What can hang from each mark
A: V
P: H R
Q: V
V: A H Z
H: P V
Z: V
R: G N
G: R

Known rows, with every way that one mark hangs from another
P(H(V) R(G N)): [-22.5  21.9 -47.6 -20.1 -10.7   9.0   8.7   6.3 -10.8 -24.9 -10.3  -0.8
  25.2  -2.3   3.5   8.7  15.9]
H(P(R) V): [-35.5  26.1  -9.0   6.5 -19.5  11.2 -18.3  15.7 -20.2  -2.0 -17.6 -15.4
  20.7  -3.1  -8.2   3.1  14.0]
P(R): [ -7.2  13.1 -21.1   0.2  -5.1  -7.8  -4.1  -1.9 -13.5 -14.0  -9.7  -1.6
  10.8  -1.0   1.3   4.3  10.2]
Q(V(A H(P(R)) Z)): [-26.0  16.3  15.8 -19.6 -16.8  33.0 -10.2  15.5  -3.6   5.8  -4.7   2.9
   3.2   3.2  -6.5  25.5  24.0]
Q(V(A H(P(R(G))) Z)): [-26.4  14.3  18.2 -22.3 -16.0  37.3  -8.0  17.7   0.3   5.7  -6.2   5.2
   2.9   2.2  -5.1  27.8  24.3]
Q(V(A)): [-21.7   7.8  11.3  -7.8  -0.8  10.5 -14.1   8.1 -14.1   7.1  -2.3   4.9
  -9.0  18.2  -7.4  19.1  -4.8]
V(H): [  6.4   6.3   8.1  -8.3 -13.3  14.4   7.5   0.7  10.3   3.9   9.2   2.2
   3.6  -8.7 -13.0  -1.6  26.9]
A(V(H(P(R(N))) Z)): [  5.0  17.6 -11.5  -8.6 -11.8  33.0 -11.7   9.7  14.1   2.6  -2.2  -8.1
  16.3  -7.8 -13.0   8.5  40.3]
A(V(H(P(R)))): [  4.2  17.0  -8.9   1.1 -14.8  22.7 -15.6   3.7   3.3   0.3  -3.0 -13.6
  13.2   1.2 -26.6   2.0  34.4]
G(R): [ -2.7  12.5 -10.5  -7.9  -9.5   1.1  -7.6  -1.1   1.8   1.2  -1.3   5.7
  -4.3   1.1 -30.9   8.5  -5.0]
Z(V(H(P))): [ -6.5  18.8   3.2 -13.4 -15.8  20.2 -14.4  26.3   1.5   8.1  -5.8  -0.2
   2.1  -2.8 -19.5   1.2   8.7]
P(H): [ -5.3  -2.1 -20.4 -14.2  -9.0   4.0  15.6  -9.7  -1.0 -20.0  -1.4  -6.1
   8.7   4.1  -2.9  -1.4   4.4]
P(H R): [-12.5  10.9 -41.4 -13.8 -14.3  -3.7  11.3 -11.8 -14.4 -33.7 -11.1  -7.8
  18.8   2.4  -1.9   2.8  14.4]
V(Z): [ -4.1  -2.6   2.3 -15.2   0.8  16.4   9.5   1.7  15.1  -1.4  -4.1   6.8
   0.6 -14.3  14.1  10.1  12.5]
Q(V(A H Z)): [-20.1  10.3  18.7 -24.0  -9.6  32.0  -2.8   9.2   3.6   8.7   1.2  11.0
  -5.9   1.7  -6.5  25.0  22.9]
R(G): [-0.8 -5.0  7.0 -7.5  2.5 12.1  6.7  7.0 10.2 -0.5 -5.0  6.1 -0.4 -3.5
  3.9  7.0  0.0]
P(H(V(A Z)) R(G N)): [-32.8  23.7 -43.5 -30.8  -7.6  27.5   6.8   4.7  -5.5 -23.2 -13.7   3.1
  34.5  -7.9   8.5  15.0  24.3]
H(P(R)): [-12.2  11.8  -6.0   8.7 -15.0   2.5 -15.7  12.1 -14.6  -5.9 -12.7 -16.5
  18.8   2.8   0.3   0.6   2.7]

Rows
[-38.2  16.6   2.9 -18.1  -0.7  34.8  -5.6   1.0   2.3   6.4  -9.8   6.7
  14.6 -14.2  -0.6  11.5  22.9] : H(V(A Z))
[-32.0  27.1 -48.5 -25.5  -9.5  19.0   2.3  -0.3 -12.5 -22.9 -10.5  -1.1
  34.8  -5.5   6.1   9.9  24.3] : P(H(V(A Z)) R(N))
[-19.4  18.9  11.2 -26.6 -14.6  56.5  -7.9  13.4  14.9   6.0  -4.6   1.9
  37.9 -19.4   3.0  13.4  42.3] : V(A H(P(R(G N))) Z)
[  7.0   9.5  -4.5 -13.9  -7.0  32.8  -1.5  -1.4  21.0   2.3   0.2  -0.8
   4.4 -10.1 -16.7   8.5  41.9] : A(V(H Z))
[-22.6  18.6  12.6 -24.4 -17.6  53.6  -7.5   6.0  11.1   3.0  -6.4  -1.0
  35.0 -18.8  -2.1  11.4  45.3] : V(A H(P(R)) Z)
[  6.7  12.3  -1.7   1.1 -13.0  25.4 -13.8   4.3   7.9   5.2   0.1 -13.0
   9.9   1.8 -27.4   0.3  31.3] : A(V(H(P)))
[ -2.2   5.6  16.9 -16.8 -20.2  36.3   7.8  11.7  21.8   4.9   1.3  -1.9
  12.0 -20.7   0.9   6.7  36.0] : V(H(P) Z)
[-45.8  29.4  -5.6 -12.0 -10.9  42.0 -21.5  24.2  -6.8   4.7 -19.6  -5.4
  37.3 -12.2   7.4  15.0  21.2] : H(P(R(G N)) V(A Z))
[  0.8  13.5  -4.9 -12.2 -13.3  38.2  -6.7   7.1  17.3  -0.7  -7.4  -6.9
  13.3 -10.2 -15.6  11.3  43.4] : A(V(H(P(R(G))) Z))
[-15.0  21.5   3.4 -23.3  -6.4  31.2 -17.4  16.2   1.1   9.6  -5.1   8.5
   9.0  -3.0 -21.6   4.1  13.4] : Z(V(A H))
[-18.8  20.6  10.1  -9.4 -18.4  37.0 -16.4   4.6  -4.0   4.3  -2.6  -7.7
  34.9  -4.4 -16.4   1.2  32.9] : V(A H(P(R)))
[-19.3  20.6   8.4 -24.0 -15.4  52.6 -10.0  11.2  11.4   5.9  -2.9  -0.1
  37.6 -18.2   1.8  10.9  42.5] : V(A H(P(R(N))) Z)
[ -2.0  14.7   2.1 -16.3 -20.5  31.6   3.1  15.8  15.7   1.5   0.2  -1.7
  20.0 -20.6   5.1   8.1  38.2] : V(H(P(R(N))) Z)
[-12.6   8.9  -2.3   5.2 -13.7   8.5 -12.5  15.5  -9.7  -6.1 -14.8 -13.4
  18.8   1.1   2.0   4.1   2.8] : H(P(R(G)))
[-48.2  27.8  -1.2  -2.4 -14.7  32.2 -24.2  15.6 -18.1   1.3 -21.8 -11.3
  33.1  -3.2  -8.6   8.4  16.6] : H(P(R(G)) V(A))
[-29.4  20.9 -43.7 -15.9 -17.7   2.6   9.2  -9.1 -18.4 -31.0 -14.4  -7.1
  20.3  -1.6  -7.4   4.6  22.3] : P(H(V) R)
[-39.4  22.6 -39.8 -26.7 -14.8  20.7   7.4 -11.2 -12.9 -29.4 -17.6  -3.0
  29.4  -7.5  -2.3  10.9  30.3] : P(H(V(A Z)) R)
[-19.1  11.6  23.0 -24.5 -15.3  57.4  -5.5   6.6  17.7   9.7  -1.8  -0.3
  30.0 -18.4  -3.0   9.4  40.3] : V(A H(P) Z)
[  4.0  10.6   0.0  -9.5 -12.5  36.9  -7.7   5.2  18.6   4.3  -2.6  -8.4
  10.0  -8.4 -17.2   7.3  40.0] : A(V(H(P) Z))
[-17.3  29.7  -3.8 -18.2 -11.3  31.3 -27.7  27.4  -5.7   9.5  -7.8   1.2
  20.9  -1.1 -17.8   3.9  11.7] : Z(V(A H(P(R(N)))))
